Every row comes from one small tree of marks. The marks that hang from a mark follow it in brackets, in the order of their numbers. Every link used is in the known rows. Which tree was each row made from?
Known rows
K_444{K_758{K_612 K_957}}: [-14  -5 -22 -23 -10   7 -47  -6  24  -4  12 -32 -47   8  24  22 -37 -56
 -23  25   5  26  -4   9  38]
K_665{K_479{K_316} K_957}: [  7 -25 -11 -47  19 -10 -24 -47 -13  46  36  62   9  56   5  48   0 -11
  28 -18  12  34  18 -58   1]
K_479{K_316 K_665}: [-48 -29  -9  -2   0 -21  18 -28 -58  35  54  24  17  13  24  23 -16  19
   3  -3  10  11 -10 -15  14]
K_451{K_810{K_727}}: [-14   0  18  35   9  -8  11   1  -8   6 -19   7  35  34  -3 -37  20  -1
  23   5  -6 -16  -1  37 -35]
K_810{K_451 K_727}: [-11  26   5  21 -10  -6  12  -4   2   4 -32  43  46   5 -36 -21  15 -23
  -6  43  12 -40  -3  27  14]
K_608{K_451{K_810}}: [-12  23   4  14  18   5  19   2 -21  -6 -26 -11  43  35  22  13  26   1
  16 -10 -32 -26  -2  -5 -14]
K_758{K_479{K_316} K_612 K_957}: [-47 -20 -55 -26 -31 -14 -41 -57 -44  -1  40 -19 -26 -15   1  41 -40 -31
 -30 -34  55  29  -2 -38  31]
K_957{K_602{K_612}}: [-14 -29 -12  17   6  17   2 -10  17 -16 -37 -31 -15   0  25 -10 -17 -21
  -6  17 -45 -32   5  -8  -6]
K_444{K_665}: [-16 -10  -7  -4 -13  17  22  -4  15  24  14 -18   7   6 -15  32 -19 -13
 -11  19   3  26  -9  25  38]
K_758{K_479{K_665} K_612 K_957{K_602}}: [-72 -51 -55  -1 -42   2  -6 -75 -14 -18  22 -52 -25 -24  45  57  -8  -7
 -35  20  -2 -12 -13 -21  34]
K_479{K_316{K_608} K_665{K_957{K_602{K_612}}}}: [-33 -81  27 -14  16   2   2 -45  -4  25  30  12  31   9  62  31  -4 -29
 -17  21 -29  -3   8 -25  32]
K_608{K_451{K_810{K_727}}}: [-17  36   0  32  19  -8  39   0 -23  13 -34   9  66  42  13 -18  34  -2
  19   4 -23 -36   3  17 -18]
K_665{K_479 K_957{K_602{K_612}}}: [ 19 -51  -5 -30  23  19 -26 -46  25  12 -30   5   5  32  35  32   4 -33
  13  17 -41 -18  28 -40  -8]
K_665{K_957}: [ 18  -4   8 -38  17   8 -18 -22  23  13  11  23  11  18  18  15   1 -13
  -8   5 -14  24  25 -10   9]
K_758{K_479 K_612{K_602} K_957}: [-42 -30 -24  -4 -29   0 -44 -42   2 -16  32 -25 -41 -41  -4  49 -15 -52
 -48  -9  36  11  28 -14  20]
K_758{K_479 K_957}: [  0  -5 -35 -23 -15 -17 -19 -37 -16 -24  12 -26  -7 -26  -9  39 -20 -18
 -14  -9  27   6  19 -13   2]
K_665{K_957{K_602}}: [-13 -17  -7 -19  20  24  -9 -21  54   3   0   9 -10  33  24  23   2  -8
  -5  27 -55   0  10 -27  14]
K_444{K_665 K_758}: [  0 -13  -4 -18   2  23  11  21  36  34  11 -23 -12  27   0  42 -36 -28
   3  48  -6  30   7  33  58]
K_451{K_810}: [-13 -17  25  13  11  -5  -6  -8 -14  -7  -7 -11  19  26   9 -10   8  -2
  19  -2 -20  -4 -10  15 -27]
K_758{K_957{K_602{K_612}}}: [-20 -24 -25  14  11  -1 -16 -26  23 -41 -19 -43 -31 -14  15   1 -39 -43
 -18  14 -44 -27  -3 -10  -3]
K_665{K_479{K_316} K_957{K_602}}: [-16 -36 -23 -26  23  14 -11 -48  22  29  28  41 -12  69  16  51  -3   3
  30   4 -22  16   6 -71   6]
K_479{K_316{K_608{K_451}} K_665{K_957}}: [-18 -15  16 -29  16 -11  27 -32 -34  40  49  47  69  25  56  63  28  -5
 -13   0  -1  12   9 -40  47]
K_727{K_810{K_451}}: [-28  34  20  18 -13  17 -21  -9  13  -1 -32  41  33 -16 -19 -10 -23 -22
 -18  37   4 -54  -3   7  21]
K_758{K_479{K_665} K_612{K_602}}: [-54 -62  -6   0 -41   2  -8 -41 -35  16  39 -15  -1 -36  34  49   9 -19
 -41   5  23  -3  30  -1  28]
K_665{K_479 K_957}: [ 30 -19   2 -44  18   2 -23 -39  17  29   5  33  12  38  13  42  20  -8
  19  -3   2  16  27 -34  -2]
K_665{K_479{K_316{K_608{K_451}}}}: [  4  -3   2   6   4  -7  23  -1 -23  25  13  29  42  24  11  62  39   6
  10 -19  42   5 -15 -67  24]
K_444{K_758{K_479{K_665{K_957{K_602}}} K_612}}: [-29 -54 -28 -58 -20  35 -20 -52  13  29  19 -33 -13  32  80  76  -8 -21
 -19  50 -38   7  30 -17  70]
K_444{K_665{K_479}}: [ -5 -30 -13  -8 -14   8  12 -23   9  37   9  -5  17  21 -21  57   5  -8
  13  11  24  18  -9  -4  17]
K_316{K_608}: [ 11 -17  38  14  -7   0   6  14  16  -6  10  -4  21 -23  -1   6  25  -3
 -11   6  26   7 -10   4  11]

Write each row's tree
[-36 -47 -38 -52  12  14  -4 -39 -10  41  50   9  -3  61  63  82 -33  -5
  12  45 -32  19  41 -32  55]  K_444{K_758{K_479{K_316 K_665{K_957{K_602}}}}}
[-33 -43  30   9  -9 -22  24 -13 -34  27  60  22  31  -3  23  25  14  15
  -4   5  34  16 -23  -8  24]  K_479{K_316{K_608} K_665}
[-46 -21 -40 -30 -34   7 -22 -37 -57  18  24 -13 -10  -3   8  26 -18 -13
 -18 -37  45  19   3 -34  31]  K_758{K_479{K_316} K_612}
[-20 -50  33 -33   8 -12   4 -37 -20  46  75  47  39  19  42  43   7  -8
 -10   8  12  35   4 -18  35]  K_479{K_316{K_608} K_665{K_957}}
[-30 -64   3 -59 -13  18 -42 -39  -2  47  52   8 -12  11  69  77  -8 -56
 -30  32   2  26  72   4  58]  K_444{K_758{K_479{K_665{K_957}} K_612{K_602}}}
[ -1  18  41  44   9  -6  43  18  -3   7 -32   2  87  26  11 -10  64  -9
   6  14   4 -37  -7  15  -5]  K_316{K_608{K_451{K_810{K_727}}}}
[-31 -26  -6   5  -6   3 -47   1  41  -4  31 -14 -70  -7  16  34 -39 -71
 -34  31   1  27  23  12  32]  K_444{K_758{K_612{K_602} K_957}}
[ -7 -53  12 -15  13  11  -4 -29  38  21  30  35  10  48  16  62  29  -2
  19  13  -2  24  -6 -67  21]  K_665{K_479{K_316{K_608}} K_957{K_602}}
[  4   3  39  30   4   2  21  13  -7  -8 -19 -14  62  19  24  17  44  -3
   7  -8  -7 -18 -13  -2   1]  K_316{K_608{K_451{K_810}}}
[-19 -64 -19 -44  -1  11  -9 -66 -22  15  -1 -22  26   2  65  41  -6 -19
 -12  21 -43 -25  46 -12  19]  K_758{K_479{K_665{K_957{K_602{K_612}}}}}
[ -2 -35  -9 -59  -6  -6  -9 -61 -36  27  33  12  39   7  43  57   5   0
  -3   8   4  10  40  -8  21]  K_758{K_479{K_665{K_957}}}
[-34 -60   1 -31 -40   0 -10 -20 -53  39  54 -19  16   0  50  62  -8 -22
 -17  15  57  28   2  -6  78]  K_444{K_758{K_479{K_316{K_608} K_665} K_612}}
[-71 -82  17   9 -41  -1  -2 -30 -48  24  71   6  12 -38  28  58  15 -19
 -42  -7  62  24   9 -15  46]  K_758{K_479{K_316{K_608} K_665} K_612{K_602}}
[-46 -13  29  40   8 -34  61 -12 -57  41  22  29 101  36  32  12  44   6
   8   9  16 -24 -22   9   5]  K_479{K_316{K_608{K_451{K_810{K_727}}}} K_665}
[-35 -55 -14  -6 -17  17 -37 -22  51  32  37 -19 -57  19   0  87 -36 -80
 -25  44  23  49   4   6  56]  K_444{K_665{K_479} K_758{K_612{K_602} K_957}}
[-17   3  26  21  14  -9  23   8 -36   3  13   8  57  36  20  25  28   3
   6 -23   8  -1 -18 -23   9]  K_479{K_316{K_608{K_451{K_810}}}}
[-38 -37 -60  -1  -7  -6 -21 -47 -24 -23   7 -39 -26 -10  11  37 -55 -32
 -12 -12  -7 -11  14 -41   6]  K_758{K_479{K_316} K_957{K_602{K_612}}}
[-47 -25 -60  -1 -38  12 -28 -46  18 -30  -3 -51 -41 -15  14  46 -18 -21
 -28  10  -3 -12  -4 -27  24]  K_758{K_479 K_612 K_957{K_602}}
[ -7 -33 -30 -56   2  50  -5 -16  59  33   3 -35  -9  53  22  89 -30 -32
  -2  63 -38  31  38   2  75]  K_444{K_665{K_957{K_602}} K_758{K_479}}
[-88 -56 -60  -4 -41  -6  -8 -81 -37   2  56 -31 -30  -5  41  63 -32  -6
 -33   1  10   4 -18 -41  40]  K_758{K_479{K_316 K_665} K_612 K_957{K_602}}
[  3 -22 -26 -39 -12  29   9   5   4  34  11 -40  -4  15   0  68 -35 -27
   2  35  23  34  27  27  62]  K_444{K_665 K_758{K_479}}
[-47 -56 -31 -40 -30  29 -13 -80  -6  19  22 -20   9   9  64  59   8  -3
 -30  23 -23  -4  17 -26  50]  K_758{K_479{K_665{K_957{K_602}}} K_612}
[ -2 -17 -40 -32 -16   8 -16 -13  20  15  27 -53 -17   9  -7  83 -56 -51
 -15  35  25  36  21  21  62]  K_444{K_665 K_758{K_479 K_957}}
[-14 -48 -16 -23   2  37   9 -47  61  41   5   2   2  56   6  76   2 -15
  12  41 -32  17   1 -29  32]  K_444{K_665{K_479 K_957{K_602}}}
[-55 -50 -28 -65 -26   0 -21 -80 -67  52  60  15  14  14  58  57  -9 -14
 -25 -16  24  33  25 -34  50]  K_758{K_479{K_316 K_665{K_957}} K_612}
[-25 -47 -12 -63 -34   9 -26 -79 -35  36  32   1  25   3  56  52  11 -18
 -31   0  10   8  28 -12  43]  K_758{K_479{K_665{K_957}} K_612}
[-23 -62 -45 -16  -2   3  -9 -38 -10 -17  -3 -60 -16 -11  61  61 -48 -44
  -2  58 -31 -26  30   1  30]  K_444{K_758{K_479{K_665} K_957{K_602{K_612}}}}
[ -1 -53  -5 -39  26  46  -6 -10  66  37 -16 -31 -14  46  36  44 -53 -68
  -6  70 -68  20  37  21  67]  K_444{K_665{K_957{K_602{K_612}}} K_758}
[-30 -54  10  -5 -28 -21  19 -31 -59  29  58   2  43 -21  21  51  10  20
  -4  -6  55  12   3 -19  34]  K_758{K_479{K_316{K_608} K_665}}
[ 19  -6   4 -36  24   0   4 -28  -7  40  21  56  55  43  27  80  41  -7
   9 -18  24  24  10 -78  31]  K_665{K_479{K_316{K_608{K_451}}} K_957}
